What can hang from each mark
K_271: K_435
K_534: K_561 K_621 K_887
K_435: K_271
K_561: K_534 K_596
K_887: K_534 K_658
K_621: K_435 K_534 K_658

Every row comes from one small tree of marks. The marks that hang from a mark follow it in brackets, in the order of their numbers. Every link used is in the known rows. Which tree was each row made from?
Known rows
K_561{K_534{K_621{K_658} K_887} K_596}: [-12.0  -1.6   9.0 -11.9   9.0 -16.4 -23.3 -32.6  16.1   9.1  -4.0  18.9
 -11.1   6.3 -10.3   8.4  -0.8  39.0  -5.7  12.4  -5.6 -29.5]
K_561{K_534{K_887}}: [-14.6  -8.1   5.3   5.6  -6.4   4.9  -8.8 -11.2  20.6   9.3  -2.1  -0.1
  -6.0   6.3  -1.7   8.0  -3.5  26.2   0.8   5.0   2.4 -19.4]
K_561{K_534 K_596}: [-16.1   4.8  25.2  -6.5  -3.6  -7.5   5.4   2.4  13.0 -11.9 -11.2   3.5
   0.0  32.5   8.9  10.5 -16.4  10.3  -5.4  17.8   5.1 -16.8]
K_561{K_534}: [-11.3   9.3  13.2   4.5  -0.1   9.3  -1.8  -0.2   8.9  -1.8  -4.1   1.9
   5.9  12.8  10.2  11.2 -11.8   6.7  -0.8  -1.5   0.0 -13.1]
K_887{K_534{K_561 K_621{K_435}} K_658}: [ 32.8  18.5  14.3   5.2 -25.5   7.8 -16.2 -52.4  -2.0   0.6  23.9  15.9
   8.3 -13.7  -4.1 -14.1  -1.5  13.2   1.2  -7.4  28.9 -30.9]
K_561{K_534{K_621{K_658}}}: [ -4.1  18.1   3.8  -5.3  16.5   0.3 -21.9 -16.0   0.5   8.9   4.4  18.1
   3.6  -6.8   0.1  11.6  -0.2  19.4  -3.6 -13.4 -12.6 -19.2]
K_621{K_435{K_271} K_534{K_887}}: [  4.6  13.4 -23.2  -7.1  -8.3   2.5 -20.2 -35.6  31.9  22.7  11.2  -2.8
 -16.3 -13.9 -14.3  17.7  13.1  18.7  -0.6   9.0  -1.8 -15.0]
K_534{K_561}: [  2.2 -10.1  -7.0  -6.3   0.9   4.3 -13.8  -4.4  -1.7   0.7  -0.1   5.7
  22.1   0.1   0.1 -11.8   0.4   4.5   1.4  -3.0  17.0  -1.0]
K_561{K_534{K_887{K_658}} K_596}: [ -4.8 -21.2  18.6   8.6 -16.6  -5.9   5.9 -25.8  26.6 -15.1 -14.2   0.7
  -9.7  25.5   8.3   2.3  -7.3  25.2  -0.6  33.5   9.3 -32.3]
K_887{K_534{K_621{K_658}}}: [  8.3  16.5   7.8  -5.4  10.2  -3.2 -14.2 -29.9 -12.6  13.8  18.1  18.0
   0.0 -25.1  -6.3  -2.8   1.2  11.0  -0.4 -16.4  -5.1  -9.2]
K_534{K_621 K_887}: [  4.3  -4.7  -9.6   5.2  -4.8 -17.0  -9.4 -23.8   4.8  17.8   4.1   9.7
 -15.2 -18.4 -20.3  -3.5   8.0  25.5  -0.5   5.6  -6.1 -13.6]
K_887{K_534{K_561{K_596} K_621} K_658}: [ 20.3  -1.6  22.9   3.6 -19.5 -14.4   4.7 -40.2  -3.8 -13.1   5.5  14.8
  15.2   2.0   4.6 -20.5  -9.5  14.3   0.9  19.0  27.8 -25.8]
K_621{K_435 K_534 K_658}: [  2.9  10.6  -5.2 -10.2   8.2  22.6 -36.2 -25.1  10.6   9.1  13.4   0.0
   1.9 -16.8 -13.6  22.7  -2.8  15.1  -1.8 -28.5  -8.1 -13.1]
K_887{K_534{K_561 K_621} K_658}: [ 24.9   1.8  11.7  11.8 -17.1  -0.9  -2.6 -41.6  -9.8  -0.4  13.7  10.0
  19.8 -19.0   6.5 -19.6  -5.5  10.4   4.9  -1.8  23.1 -21.0]
K_887{K_534{K_561} K_658}: [ 18.1 -11.4  14.2   9.9 -15.2  12.5   1.8 -29.6  -2.1  -9.0   9.2  -1.1
  24.5  -5.1  11.2 -17.6  -5.7   2.0   7.3  -1.0  26.5 -13.8]
K_621{K_435 K_534{K_561{K_596}}}: [ -1.9   1.2   5.7 -20.6 -11.8   6.1 -25.4 -23.8  16.0  -4.0   2.5   1.1
  13.0  13.4 -10.9  11.5 -15.4  21.9  -3.5   0.3  22.4 -19.1]
K_621{K_435 K_534{K_561 K_887} K_658}: [  2.0 -18.6 -16.5 -13.9   3.1  22.9 -55.6 -46.1  25.1  21.5  13.7   3.1
  16.4 -18.7 -26.4  10.8   2.7  37.5   0.8 -26.0   9.5 -20.0]
K_621{K_435{K_271} K_658}: [ 13.4  29.9 -21.3 -34.3  12.0   6.5 -32.3 -23.4  14.9  11.9  16.3  12.2
  -9.7  -1.6  -8.2   7.0  25.5   0.3  -5.3   1.3  -3.5  -1.3]
K_534{K_887}: [ -3.6 -20.1  -6.9   2.8  -6.8  -2.6  -4.9 -12.2  12.9  12.6   1.2  -2.1
 -10.1  -7.1 -12.0  -2.1   6.2  17.8   1.7   8.3   3.0  -6.8]
K_271{K_435}: [  2.5  14.8  -7.6   0.1   7.9   6.3 -15.6  -6.8  -2.9   2.2  -4.8   4.1
  -2.0   1.0  -0.4   5.4   2.3  -2.8   0.8   2.4   4.4 -28.1]
K_887{K_534}: [ -0.5   7.8  16.3   2.4  -7.8   5.3   8.3 -10.5  -1.0   3.1  12.5  -3.1
   1.7  -7.6   4.3  -3.4  -6.6   0.1   3.1  -7.9   8.8  -5.8]

Write each row's tree
[-13.4   3.3  13.3  -2.9  -7.6 -21.8  -4.2 -25.0  17.7   5.6  -9.5  14.5
 -17.1  14.4  -9.4   6.0  -8.1  36.8  -4.9  24.0   2.7 -30.4] -> K_561{K_534{K_621 K_887} K_596}
[ 22.1  51.0  -5.8 -25.2   4.4  -3.6 -26.6 -45.0   3.9  21.4  31.4  25.4
 -13.0 -20.7 -12.4   2.2  21.5   6.8  -4.2  -4.3  -1.7 -15.0] -> K_887{K_534{K_621{K_435{K_271} K_658}}}
[ 12.6 -14.3  26.4  -2.2 -18.6  -0.8   8.6 -29.4   4.1 -21.3   0.0   1.0
  18.4  14.4  13.6 -16.8 -13.3   6.3   3.4  18.0  33.6 -18.4] -> K_887{K_534{K_561{K_596}} K_658}
[ -6.9   5.9   0.8  10.0  -7.0  -9.1 -11.1 -24.1  11.3  16.6  -0.1  11.4
 -10.1  -7.8  -8.7   7.6  -1.2  32.3  -0.8   3.5  -4.7 -26.6] -> K_561{K_534{K_621 K_887}}
[  5.7   3.7  15.1 -23.5   8.4 -10.7 -22.2 -36.7  -6.1   3.4  12.1  24.0
  18.9  -4.3  -7.9 -14.1  -5.1  22.3  -4.1  -1.9  16.7 -15.5] -> K_887{K_534{K_561{K_596} K_621{K_658}}}
[  3.9 -42.3   0.4   3.1 -14.1  -2.9  -9.6 -38.1  21.5  -9.6 -12.8  -4.1
  17.6   2.5  -2.9  -3.2 -10.1  34.9   4.3  20.8  17.4 -25.6] -> K_621{K_534{K_561{K_596} K_887{K_658}}}
[ 16.3 -25.4  -1.9  -1.2 -15.9 -22.0  -9.8 -43.8  11.1  -4.8  -6.4  15.6
   2.3   3.9 -11.1 -20.8   6.1  33.1  -0.8  32.3  19.9 -27.2] -> K_534{K_561{K_596} K_621 K_887{K_658}}
[ 21.5 -24.3 -11.2  11.4 -12.8 -10.8 -17.0 -42.9   4.5   7.0   3.6  11.7
   8.1 -16.5  -8.5 -18.7  14.1  28.3   3.5  13.1  14.7 -22.7] -> K_534{K_561 K_621 K_887{K_658}}
[  5.6   0.7   2.2 -17.8  -2.7 -23.0 -10.8 -17.4  -3.6  -2.4  -3.7  19.6
  10.7  10.0  -6.1 -11.7  -5.2  19.7  -5.0  15.0  17.9 -15.3] -> K_534{K_561{K_596} K_621}
[ 18.5  27.9   9.6  -5.7 -17.3   5.9 -23.3 -40.9  -2.2  13.7  27.9  19.9
   7.0 -15.4 -14.4 -10.0  -3.3  15.5  -3.1 -15.8  26.7 -23.9] -> K_887{K_534{K_561 K_621{K_435}}}
[  7.6  30.3 -15.6 -12.4  -3.7   5.2 -16.2 -22.2  19.1   8.8   8.7  -2.5
  -5.3  -8.0  -4.7  20.2   7.2   2.2  -1.3   2.5  -4.8  -7.4] -> K_621{K_435{K_271} K_534}
[-13.2 -38.4  -7.5 -22.6  10.8   0.4 -34.5 -34.5  22.4   9.0  -5.4   4.9
  22.8  -3.7 -14.7   3.7  -7.9  40.1  -1.0   0.0   9.0 -13.2] -> K_621{K_534{K_561{K_596} K_887} K_658}
[ 18.1 -14.2  -3.8  16.4 -14.1 -14.4  -3.4 -38.8   5.6   3.6   1.7   5.4
 -15.3 -21.4  -9.9 -10.6  10.5  24.3   2.7  14.3  -0.7 -21.5] -> K_534{K_621 K_887{K_658}}
[ 12.2 -37.5  -8.1   6.0 -12.8   5.2 -13.8 -32.9  15.5  -1.2   0.1  -1.7
  13.6  -2.3  -1.9 -16.2   6.1  21.1   6.0  12.2  23.4 -13.9] -> K_534{K_561 K_887{K_658}}
[ -2.3  -7.1 -12.1  -8.1   4.5  19.7 -41.1 -39.6  24.6  21.3  15.2  -0.2
  -6.6 -24.8 -23.4  19.5   3.1  32.4  -0.4 -22.4  -7.6 -18.8] -> K_621{K_435 K_534{K_887} K_658}
[ 17.9  20.5  -7.4 -12.8 -10.7   1.2 -32.2 -28.7  -1.2  13.0  17.1  20.3
   3.1  -9.0 -18.1  -5.9   2.0  16.6  -4.3 -10.7  17.4 -17.3] -> K_534{K_561 K_621{K_435}}
[ 11.5   9.4   3.2 -12.1   8.6   1.7 -27.5 -34.5 -11.4  15.3  18.8  22.5
  23.3 -25.2  -7.6 -11.3   0.7  15.1   0.7 -20.1  10.7 -10.4] -> K_887{K_534{K_561 K_621{K_658}}}
[  4.5  -8.5 -15.2  -8.8  14.3  -9.8 -29.5 -31.2   5.4  22.5   9.1  17.4
 -11.1 -25.4 -21.6  -1.7  16.9  29.6  -1.7  -5.3  -9.1 -13.6] -> K_534{K_621{K_658} K_887}
[  4.5  -2.4  -3.6 -27.3  16.0 -16.0 -31.0 -24.5  -3.5   1.0   0.5  22.7
  16.7   1.5 -11.7 -10.7   3.4  23.3  -6.2   3.9   8.9 -10.2] -> K_534{K_561{K_596} K_621{K_658}}
[ 15.4  35.1  10.2 -12.2  -2.9   8.1 -26.4 -41.0  -1.1  17.4  32.9  18.3
 -10.5 -24.2 -18.0   0.9   2.4  14.5  -4.6 -23.2  -0.3 -18.9] -> K_887{K_534{K_621{K_435 K_658}}}
[  0.1 -18.1  10.3  21.3 -12.3   6.5   1.3 -25.5  21.0  -1.7  -6.3  -2.1
  -4.2   8.4   7.3   2.5   0.2  20.5   4.6  14.1   3.4 -29.0] -> K_561{K_534{K_887{K_658}}}
[  7.1  -5.1   5.9  19.8 -16.4  -5.6  -4.4 -34.1  12.4   0.8  -2.6   8.4
  -7.2  -7.5  -0.7   1.1   1.0  30.8   2.2  12.7  -2.3 -35.2] -> K_561{K_534{K_621 K_887{K_658}}}
[ 32.7  21.1 -20.3  -2.6 -17.2 -12.5 -16.4 -55.4  21.6  12.8  13.3  13.3
 -30.0 -15.7 -13.3  -3.8  31.4  16.3  -0.8  28.5   0.9 -25.8] -> K_534{K_621{K_435{K_271}} K_887{K_658}}
[ 28.6 -10.3  -8.1   4.4 -26.0  -0.1 -32.7 -56.7  13.4   9.7  13.5  14.7
  -6.1 -12.9 -20.7 -12.9  13.1  32.9  -0.2   5.4  22.6 -32.9] -> K_534{K_561 K_621{K_435} K_887{K_658}}
[  0.4  20.8   4.0   3.1 -17.4   1.5 -26.2 -38.2  18.9  19.7  11.6  15.3
 -24.6  -3.0 -18.4  13.6   0.8  35.0  -5.9  -1.3   1.5 -36.8] -> K_561{K_534{K_621{K_435} K_887}}
[ 15.1 -23.6  -5.7   8.6 -22.9  19.0 -31.8 -50.7  25.1   4.8   7.6  -5.4
  11.3 -12.8 -11.5   2.4  -0.1  32.2   5.6  -5.4  17.2 -29.5] -> K_621{K_435 K_534{K_561 K_887{K_658}}}
[ 12.7 -11.4  -2.9  14.4 -22.0  15.3 -16.3 -45.3  27.1   5.0   8.5 -11.0
 -12.4 -16.9 -12.2  13.0  -0.7  25.3   3.3  -4.0   3.1 -28.1] -> K_621{K_435 K_534{K_887{K_658}}}
[ 15.1  23.1  -6.2 -15.7   6.6   2.1 -38.2 -31.7  -1.1  13.9  20.1  18.7
 -14.9 -19.3 -22.9   4.6  11.9  16.4  -7.0 -18.7  -8.5 -13.7] -> K_534{K_621{K_435 K_658}}
[ 10.5  13.4   9.2   0.0  -7.8  -1.9  -8.0 -29.2 -10.9  10.9  17.2  16.5
  17.8 -19.4  -4.0 -14.1  -5.9  14.4   2.0  -8.7  20.8 -12.7] -> K_887{K_534{K_561 K_621}}
